Each row was made from one walk, in order. Every step used is in the known rows, and no mark comes twice. Write each row's walk.
Known rows:
N -> Q -> G:   1  -1   5  -7   3   4  -5  -5 -19   2   7  -1  -2  -1   5 -14   1   0   5  -7
W -> Z -> R -> G:  -1  15  12  -9   3   5 -14  -4  -9   0 -11  -1  13  10 -18  13   4  27   9   3
N -> W -> Z -> Q -> G:  -9  -3  -2 -31   1  -6 -19  -5   5  -2   0  -8  27   5 -25   6   5  38   0   8
Z -> Q -> G -> W -> N:   6   5   3 -23   8   9  -3   4   4 -11  19   4   8   2   1  -5  -5   5 -25   0
Z -> Q:   1  -3  -4 -14  -2   0 -17  -1  -6   2  -3   7  18   8   0 -17  -4  -6  -3  -5
N -> Q -> G -> W:  -7  -5   9 -10   3   9   8  -8 -15  -5  20 -13  -5  -6   4 -14   2  -5 -10  -1
N -> W -> Z -> R:   1   7   2 -13  -8   3  -7   5  -2   4  -9  -4  11   4 -13  15   5  22  12   6
Z -> R -> N:  12   6   2   7  -1  -5   1   3 -22   4  -8   4   0  -1  12  -3  -5 -11  -3 -10
R -> G -> W -> N -> Q:  -6   3  14   8   8  16   7   3 -12  -7   1  -6  -5   4   8  -7   6 -10 -12 -19
W -> N -> Q:   9   3   4  12   0  19  -1  12 -11  10  -4  18  -5  10  22  -9  -1 -26   9 -20
Z -> Q -> G -> R:   1   3   8 -21   9  -8 -18   4   4  -2  12   2  14   4  -5 -17  -5  15   1   2
R -> G:  -6   6  15  -3   0   2  -4 -10 -13   2   2  -7  19   0  -5 -11   8  13 -11 -13
G -> W -> N -> Q -> Z:   4  -4  11  23  -4  30  11   6  -2   0  10   4  -8   8  17   4   0 -33  -9  -7
R -> N -> Q -> G:   1  -6   4   6   6  -5   4  -7 -26   3  -1  -3  -3  -2  13 -13  -1  -9   0 -16
Z -> R:  12  10   3  -5  -5   4  -6   5 -12   5   2   4   1   1   3  -5  -4  -1   4  -2
W -> Z: -3  7 10 -5 -5 14 -4 -5 -5  8  5 11 21 12 -1  8  6  2  2  2
Z -> R -> N -> Q:   8  -2  -4  14   2  -5   0   6 -28   5 -20   3 -13   0  17  -9  -7 -28  13 -17
Q -> G -> R -> Z: -12   4  19   7  11  -4  -7   3  -5  -5  20 -11  11  -3  -8  -1  -2  15  -5   7

Which walk is each row?
 -9  -6  -3 -20  -4  -3 -17  -1   4   3 -11  -1  25  11 -16   6   6  17   4   2 : N -> W -> Z -> Q
  2   0   6   6   2  22  12  10  -7   0   8   4  -8   5  21  -8   1 -31  -8 -15 : G -> W -> N -> Q
-14   1  17  16   6   1  -4   6  -5  -1   8  -5  11   1   2  -3  -1  -8  -1  -1 : G -> R -> Z
-16  -4  13  11  15  -4  -9   4 -14  -5   5 -11  -4   0  -3  -8  -5  -1  11   0 : N -> Q -> G -> R -> Z
 -8   9  10 -10   0  -3 -11  -2  -6  -2 -15 -16  17   4 -26  15  11  43   5   1 : N -> W -> Z -> R -> G
-10  -3   5   4  -7  -2   9  -5  -9   7  -7  -6  22   4   1  13  12   6  -6  -9 : R -> N -> W -> Z
 -2   6   5 -19   6   9  -4  -2  -9  -8   6  -5 -12   2 -14  10  -2  10   7  12 : N -> Q -> G -> W -> Z -> R
  8  12  18  12   1  20   5   6   1  -8   6  -8   0   3  -6  15   1   7 -19   0 : Q -> Z -> R -> G -> W -> N
  4   2  -2   7   3  -1  -5   5 -23   3 -24  10  -8  10   7   9  -4 -17  22  -8 : W -> Z -> R -> N -> Q
12  5  6  7 -9 13 -7  2 -4  7  3  3  2  5 -1  7 -4 -4  1  6 : Q -> Z -> R
-18  -8   3 -15  14  -6 -11  -7  -7 -19  13 -18  13  -3 -22  -4  -8  10 -27  12 : R -> Z -> Q -> G -> W
 -8   7  15 -22   1  14   6 -13  -3  -5  28  -7  17   2  -9  11   8  19 -17  13 : Q -> G -> W -> Z
 15   2   6  18  -1  26   3  15  -1  -3   1   4 -20   7  13   9  -6 -28  -1  -2 : G -> W -> N -> Q -> Z -> R
 -8  -1   4 -10  16   2  -9   5   0 -19  14  -5   7   2 -13   5  -9   5 -28   5 : R -> Z -> Q -> G -> W -> N
  0   8   6  -2   1   5  13   0 -12  -3  -1  -1   4   4   2  17   1  -6  -9   3 : G -> W -> Z -> R -> N
  0   5  17   4  -1  11   0  -8  -5  -9   8 -21   5  -2 -16   9   3  12 -19   6 : Q -> Z -> R -> G -> W
 -3   3  15 -18   1   9  10 -10  -8  -6  32 -14  10  -8  -1  -6   5   9 -26   4 : Q -> G -> W
-11   0  11 -16   4  13   2  -9 -10  -6  14  -6   2   3  -7   5   6   5  -1   7 : N -> Q -> G -> W -> Z
